Each row was made from one walk, in order. Every step used is in the known rows, and no mark comes twice. Write each row's walk.
Known rows
E > V: [-11  33  24 -14   0   8   2   9  24   5  28   7  28  17  16  29 -13  32
  35 -43  14   2   5  11  77 -14  27  -3  -5  -5 -22  14 -10 -19 -19 -29
 -26   2   2 -11  -8  17]
G > W > K > Y: [  1  17  -1   4  58 -13   5 -10 -16 -33  15  12  22   6  -9 -31   6  16
  16 -20  11 -29  -6 -25 -10  11   7  -2  -2   3   6 -17  15  -7  22  -4
  22 -35  -8  14  39 -12]
G > W > C > D > K: [ 19  46 -10 -20 -17   5  32  31 -42  -3  19 -14 -20  -4 -40  11 -62   1
  -2 -11 -21  -9  52  20  -6 -29 -26 -65 -10  35 -21   0   4  23 -21   3
   2   6 -12  10  -7  15]
C > D > K > Y > G > W: [ 16  10  44  19   5  27  -5 -14 -16 -12 -14 -34   7 -11 -54 -17  -2  28
 -19  13 -24  -4   0  39 -62   3 -68   5   6  40  10  -6   1  11 -15 -38
 -22  12  15  19  55  10]
E > K > Y > N > W > G: [  8  25   4  10 -18  -3 -45 -40  42  11 -14  15 -61 -11  20  47  34 -40
 -42  18  11   5  22   5   0  38 -10  55 -29  14  17  10  15 -13   2   4
  -8 -11  25 -39  17 -50]
Y > N > D: [-23 -27  33   1 -40  45  13  -5  36  28  23 -21  -3  -3   9   5   8   8
  26  -2  25  14   7   1  45  -4   8  29 -19 -10  -7  16  -7 -30 -10  -2
  35  20   6 -11  -1  -4]
E > V > D > G > W > K: [-27  -3 -17   3  29 -13 -34  -3 -21 -43 -24  24  51   9  49 -19 -45   3
  -5  14  12  -6 -24 -13  21 -12 -10 -21  13  -6  -4  22  13   2  29  23
 -72  14 -12 -20  12 -18]
C > D > T > W > K: [ 10 -32  -6 -46  11  15  21  24 -54  20  -5  13  34  -8   2 -34  -1 -26
  17 -40   5 -15 -14  14 -65 -36  17   7  33 -16 -23  27   2  -1 -44  -1
   1  28 -60  -5 -25  -9]
K > W > C > D > G: [ 16  12 -58  -9 -20 -29  35  30 -38  -3 -26   5  -9  12 -41  -1 -26 -26
   3  33 -12   2  19  -2  -2 -26  27 -46 -10 -41 -27  10 -14  22  17  20
  -1  33  24 -11 -50  51]
E > K > Y > N > W: [ -8  31  30  13 -23  13 -40 -14  13  12   4  -3 -26  -4  -6  18  23   1
 -10  11  33  17  12  -1  11  32 -18  65 -15  -1  -5  27  29 -23  12 -15
  -6   6  28 -13  -2 -43]
W > C: [  4  31   0 -16 -27  -4  35  21  12  20  32   8 -20  11   6  20 -20 -10
  30 -29  -5   8  26  -7  64 -27  46 -33 -10 -14  -9 -12 -17  -8 -19  18
  17 -30  -4  13 -37  19]
Y > N > E > K > W: [ 14   6   1   2 -16  34  -4 -27  23  -6   4   8   5 -18 -39  14 -12  44
 -11  30  17  -2   3  12  23  25 -11  18 -10  -1 -23  49  30  -6   7 -35
  -4   4  45 -37 -37 -30]
T > W > C > D: [ 22  22  -7 -44 -17   0  39  33 -32  41  37  12   2 -16 -18  -5 -24 -25
  21 -29 -19 -21  36   7  34 -34  16 -17   6  23 -13   4 -14 -12 -17  12
  19   0   2   8 -39  38]
Y > K > W: [ 10 -22  25   1  19  15 -11 -10 -11  16   7   1  39  42 -15 -11  -2  -8
   1   7  49   1 -20   5  14 -18   4  11 -17 -31   8  19 -14  26  21 -12
  14 -14  22  16 -13  29]
G > W > K: [ -1  20   1 -24  36  11  23  -3 -22 -34  11  28  34   6   5 -13 -23  19
  36 -26  13 -29   0 -21  13 -30  13 -11 -19   7 -10   1  10  -1 -10  -7
   1 -16 -19  -6   3 -20]
E > V > D: [-20  20  25   3 -14   9 -18 -13  22   2  31 -20  23   8  50  14 -29   6
  24 -21   9   1  -7  11  81 -27  -9  -5   4  -7 -10  29  -5 -18  14  -6
 -42   2  -3 -10   1   5]
V > E > K > Y > N > D: [-25 -39  33  38 -31  20 -52 -30  68  17  42 -18  -3 -49 -20 -11   6  14
  12  11  21  21 -31  -5  19  63 -20  18  -9 -11  22 -29  10 -45  12 -10
  -7  -5 -16  -7  -2  -2]
T > W > G: [ 12   3  -8 -29 -10   0  27 -13  14  36  10  34  30  -5  46  19  15 -36
   5 -26 -17 -31  13  -1  16 -32  23  18  -4  36   3 -21 -24  -6 -32  -3
   4 -31 -20 -16 -12   8]
K > Y > G > W: [  2  -5  37  24  22  23 -22 -19  14 -18  -7  -6  -1  -9  -2   2  26  55
  -5  -8  -6   0 -27  -4  -5  -3 -13  41   6  39  22 -27  -5   5  12 -25
 -27 -18  24  19  32  -3]
G > W > K > Y > N: [  1 -10   5  -8  39   5 -36  -3 -23   0   8   0  -3 -20   5 -28  20   0
   7   4  22  -3  25 -26 -30  16   7  36 -14  24  -6   1  20  -6  55  -9
  24  -9  22  10  59 -25]
G > W: [-16  24   2  -8  29  17   4  -2  -4 -18  14   9  13  -5   6  17  -1  51
  28 -25   6 -15  10  -6  25 -50  -6   7 -14  24 -13  -9   8  -2 -19 -33
   5 -11  -6   4 -10  -2]
C > D > G > W > K > Y: [  2   1 -17  -1  41 -34  -8   4 -33 -42 -32  20  18 -16 -33 -57  -6  -1
   8   6  -1 -13  -1 -10 -63   2  -8  -7   3 -23  -1  -5  12 -12  17   4
 -21  38  -1 -13  27  -4]
W > G: [  3  25 -12  -3 -16   9  22 -22  44  14  -3  16  -7  -6  33  35   5 -36
   8 -29  -5 -15  17   7  35 -40  24  13 -22   0  -1  -2 -20 -14 -32   3
  -7 -28 -10 -25   0   2]
W > C > D > K: [ 17  52   8 -13 -47  -4  47  20 -11  12  15 -19 -17   1 -44   9 -61 -33
  20  -4  -6   5  43  32   4 -25   0 -71 -11  -6 -18  17  -6   4 -34  13
  13   7  -2   9 -16  34]
E > K > Y: [  8  21  45  26  -9 -17 -11  -2  30  16  18  10  13 -11 -42  -7  17  37
  16 -10  32   6  -4   1  23  21   0  -4   9 -29   8   6  22 -31 -12 -31
  -7 -18  -5  -3  -6 -10]
P > D: [-11  19 -29 -14  -2  12  45  20  32   0  45   3  10 -20 -16   0 -34   8
  46 -55 -12  24   0 -11  28 -63  19  37   0 -15 -17 -14  -8  -9 -10 -15
  19   3 -37  17 -14   7]
V > E: [-26  16  -9  -4  -9  18  -6 -10  52   8  32  11  27 -23   6  -6 -37  -1
  46 -36  -5  -3 -24   5  70 -33   7   1 -10   1 -17 -33  -7 -28 -20 -26
  -2 -13 -20  -9 -31  24]
K > W > C > D: [ 28  32 -36 -26   3  -9  41  28 -18  10  25  -8 -16   2 -45  16 -38 -12
  12   8  -3 -14  34   2  14 -31  21 -42 -14 -10 -26   9 -24  14  27   6
  34  15  16   2 -33  47]
T > W: [  0   4  15 -22  -2  11  31   6  -5  29  23  17  44  13   5  -9  10  10
  35 -37   5 -25  -2   5  36 -35  11  25  10   9  -5  -6  -1 -13 -30 -26
  20 -23 -13   6 -32   7]
K > Y > G > W > C: [ 13   9  11  10  23   1  -2   0  11  -3   2 -11 -45  -3   1  15   7  32
 -24  -5 -35   2  -6 -21  19  10   9   2   3  40  22 -43 -19  16  19  15
 -13 -39  39  34  18  13]

Which walk is each row?
[ -8  21  12  15 -29  19 -21 -18   0   2 -15 -28 -25  34  15  15  25 -34
 -14  29  10  18  22  12 -20  36 -28  47 -18  10  -3  24  14  -1   5 -24
  51   3  30  21  35 -21]
D > K > Y > N > W
[  11 -102   33   19    6   13   17  -15   23    0  -15   -3   19   13
   29  -27   38  -11  -15    6   -6   -3  -85  -11  -48   57    3   27
   60  -21   40  -23  -22    1  -17   15    8  -22  -49   32    8  -17]
N > D > T > W > K > Y > G
[ 17  11 -41  -3   8  -8  28 -26  26   8 -14  14  10   8  18  43  13 -35
  -6   5  -1 -35   6   3   9 -18  27  -4 -19   1 -10   2 -23  11   6  -7
  17 -28  -3 -15  -5  13]
K > W > G
[-21 -13  -6  34  44 -43 -42  -4 -19 -48 -29   8  32  12  30 -45  -2  -6
 -16  22   5   3 -36 -21  -2  23 -17 -23  17 -14  22   6  15   1  55  27
 -63   8   3   1  41  -8]
E > V > D > G > W > K > Y
[ -2 -93  -8   7 -16   5 -14 -14  25  45  -7 -25 -26  -5  76  20  96 -44
 -38  22 -19   6 -14   7 -66  45   9  45  16  10  42 -23 -25  -8 -24  22
  33  -2 -42   0  20 -15]
K > Y > N > D > T > W > G
[-22  -9 -27  35  31 -35 -20 -13 -31 -46 -39   9  22  11  20 -67   3 -24
 -13  36  -3  -4 -28 -27 -27  -4 -26  -9  12 -18  20 -10  28   7  48  22
 -30  -8  -5   1  34 -15]
V > D > G > W > K > Y
[-10  -2  11 -25 -15  24   6  25 -13   4  -5  -9  -5  -7   0  10  19  14
  24 -36   2  11   4  39 -24 -43   7  -2  15 -28 -20  29 -10  -4 -56 -22
   1  48 -42  -7 -22   6]
C > D > T
[-17 -45 -27  17 -13 -15 -10  17  -8   1  -7 -18 -47  -6  17  -6  28   0
 -18  52 -25  22   1 -33 -16  54  -3  -8  -9   7  27 -35   4  10  42  40
  17  15  24  19  12   6]
K > Y > N > D > G > W > C
[ 21 -27  -3   3  22   1 -17 -40  12  26 -13   9  22  34  22  29   4 -63
 -31   8  22 -14  -1   4   2 -13   7   4 -30 -13  16   7 -32  27  18   7
  10 -26  15  -3  -9  23]
Y > K > W > G
[-25 -46  19  29 -22  -5 -42 -11   3  -8 -16  -5 -11 -19 -22 -16  34  59
 -16  45  23  14 -16 -12 -33  61 -40  20  -1 -17  16  -2  31 -12  11   1
 -17  29   9 -20   7 -30]
E > K > Y > N > D > G > W
[ 16  13  -8  24 -18 -16  -3 -36  20  20   3 -32  25  38  43  46 -42 -49
 -45  41   0 -15   7  24  15  11 -29 -56  -3  17  -3  33 -15  36  17   0
 -18 -34 -10 -23  19   5]
E > V > D > K > W > G
[-17  -3 -25 -14  24  -8  14   8 -40 -45 -39  48  29   9  -6 -27 -21   3
  13  -2  13 -19  -9 -21  -6 -18  14  -4  -6  -8   0   2  19  13 -12   6
 -31   7  -8 -23  -8 -16]
D > G > W > K
[  8  -5  62  69  -8  12 -12 -62  65 -38   6 -44   8  23  13  -7 -29  14
 -39  35 -39  14 -53  31  48  58 -66 -12  37  24  25  13  11 -15   2 -13
 -53 -17  40  18  47  -3]
N > E > V > D > K > Y > G
[-17  12 -11 -15   4   4  -4   7 -42 -24 -33  14  20 -15 -24 -13  -5  29
  19 -13  -5  -9  14  13 -20 -54 -19   8 -13   0 -14  12   3  -1 -21 -14
 -31  57   9 -25 -18   7]
C > D > G > W
[-26   5 -48  16  -7 -18   9  29 -31 -19 -20   9 -21  -1  34 -11 -38 -11
 -23  24 -28  16  10 -24  25 -31 -16 -43  -2  -2   7 -11  10  28  27  52
 -34  -5   1   6 -28  10]
V > D > G > W > C
[  1  40 -13 -15  -4   0 -20   7 -10  26  14 -27 -84  -9  -5  12  19 -56
  -4  13 -17  18  44  -2  14  14  10  32 -25  16  -6   5  -9 -17  32  17
  40  35  52  13  13   1]
K > Y > N > W > C > D
[ 17  -6 -44 -20  -1 -18  20  50 -28  13 -12 -15 -29   8 -20  29   4 -11
  -9   4 -16   7   8  18 -30 -27  24 -59  13 -15 -25  15 -19  40  -2  -2
  19  15 -21   3 -49  34]
K > W > C > D > T
[ 19  35  -6   8   5 -28   7  14 -47  -4  20 -32 -26  -4 -43 -14 -20   1
 -10   8 -29  -2  43  12 -40  18 -27 -66  -7  39   4 -12   1   5   1  -2
  23   0  -4  28  26  20]
G > W > C > D > K > Y
[ -4 -43  -1 -31  -2   7  22  25 -24   6  -7  28  39  15  32 -14   3 -17
  12 -36  10  -7 -26  -5 -36 -15  31   7  35 -23 -11  12   4  12 -39  -1
  12 -14 -58   1 -26 -26]
D > T > W > K
[ -4 -34  49  21 -42  11 -13 -25  38  31  30 -25 -14 -16 -22  -7  24  31
  11  27  43  13  -8  -3  11  56 -10  19  -4 -25  20   7   8 -42   6 -10
  11  13   0  -6   6 -20]
E > K > Y > N > D
[ -1  16 -27  -8 -35 -23  32  35 -13   7 -16  13 -23 -10 -29  -6 -32 -30
  18  -5 -18   8  27   9  16 -37  31 -43  -7 -26 -18   6 -17  -6 -13  34
 -13  41  15  -5 -48  33]
W > C > D > G
[-22 -68   3   5  22  12 -30   2  -5 -17  -8 -22 -25  -3  38 -19  48   9
 -12  21   9   9 -28 -17 -74  47  -6   8  14  -7  19  -5   6  18  21  11
  35   6 -40  15  43 -40]
G > W > K > Y > N > D > T
[ 17  10  55  41  33  25 -18 -51  40 -54   1  16 -20 -27 -42   1   4  98
 -29  13 -19 -13 -46   4  17  32 -41  26   6  36  33 -10  27 -10 -19 -22
 -54 -24  43  -2  -3 -34]
N > E > K > Y > G > W
[ 14  24 -12   8 -19   5  34  -7  -9   7 -12 -11  41  40 -23  15 -22  -1
   4  16  26  -7   8  18  -8  -7 -13 -35   1  -7 -26  24  11  30 -13 -41
  31 -26 -10   8 -12   8]
D > K > W
[-14 -35 -13  -5  22  -7 -45  10 -30 -21 -49  15   9 -11   6 -40  18 -11
  -5  29  16   9  10 -27 -62  30   8  36 -13  -2   2  -2  27   7  49  16
  -7  26  25  -1  35 -25]
D > G > W > K > Y > N
[  0  -3  48  25 -13   3 -22 -26  31  -7  20 -32  -5  15  -5   8   5  27
  -3  12  -4  27   4  26  13  77 -17  -5   6  31  -5  18  21 -24  -3 -23
   7  10  59   1  43 -11]
D > K > Y > N > E > V
[ 29  10  12   1  20  -5  -8   5  -4 -12  11 -19 -51 -36 -38   2  -1  24
 -18  -6 -36 -10   4   1  -3  -1  -9   1  -5  35  15 -32 -25  11  23  13
 -19   5  35  28  22  24]
K > Y > G > W > C > D
[-14  14 -34 -10  -1 -22  11  39 -28 -18 -21  23  -9   8  15  12 -15  12
  -3   1 -25   6  13 -15  23 -24  21 -30  -5   2   1 -19   1  23  -2  25
 -17  -6  16   2 -45  13]
D > G > W > C
[  7  -6  47  20  -5  15  -4 -10  44   4  -7 -19  -3  -2  -4  -4  23  29
   5 -13   2  10 -23  -4  20   3  10  31   7  -3  19 -21 -12  -9   3 -29
  -7 -12  30  22  27  13]
K > Y > G
[ 17 -41   8 -15  24 -20  -3  20 -35  13  -6   7  28   2 -11 -45  34 -28
   8 -22  -3  -3 -21   9 -87  11  17   9  40 -24   4   4   4  -8 -14 -13
  34  24 -51   8  17  -4]
C > D > T > W > K > Y
[  4 -33 -15 -35 -20 -11  28  49 -21  39  17  13   0  19  50  15   8  -9
  -4 -32 -25  11   3  -4  -2 -13  42 -21  25   4  -1  -6 -12  28 -32  18
  28 -28 -51  23 -53  10]
D > T > W > C
[-17  15 -86 -10  17 -15  44  43 -11 -15  -6  17 -18 -15  -4   5 -46   3
   3 -17 -55  32   1 -38   7 -49  19  -1   4  10  -2 -32  -2  32   1  40
 -11  -9 -28  19 -44   7]
P > D > G > W > C
[ -5  14 -13   6   3  10 -39 -33  31  25 -14  -3 -65   1  60  40  50 -73
 -26  13  -9  -3  28  -5  -2  19   0  77 -32  28  13  -7 -11 -15  16   7
  29  -6  39  -8  35 -30]
K > Y > N > W > G
[ 32   3 -22 -20 -27 -21   9  53 -25  19  -2  -6 -16  -7 -44  33 -17  27
 -27   9   9  12   5  19 -44   6  13 -66  18 -38 -17  36  -2  36 -19  -3
 -15  13 -37 -17 -68  12]
E > K > W > C > D > T
[  5  45 -10  -2  38 -13  13 -24  14 -33  -3  20  -6  33  12 -15   3 -34
  16 -13  17 -21 -23 -24  25  20   7  28  -7 -31  13  -1   0 -20   5   2
  35 -25  -2  12   4 -27]
N > W > K > Y
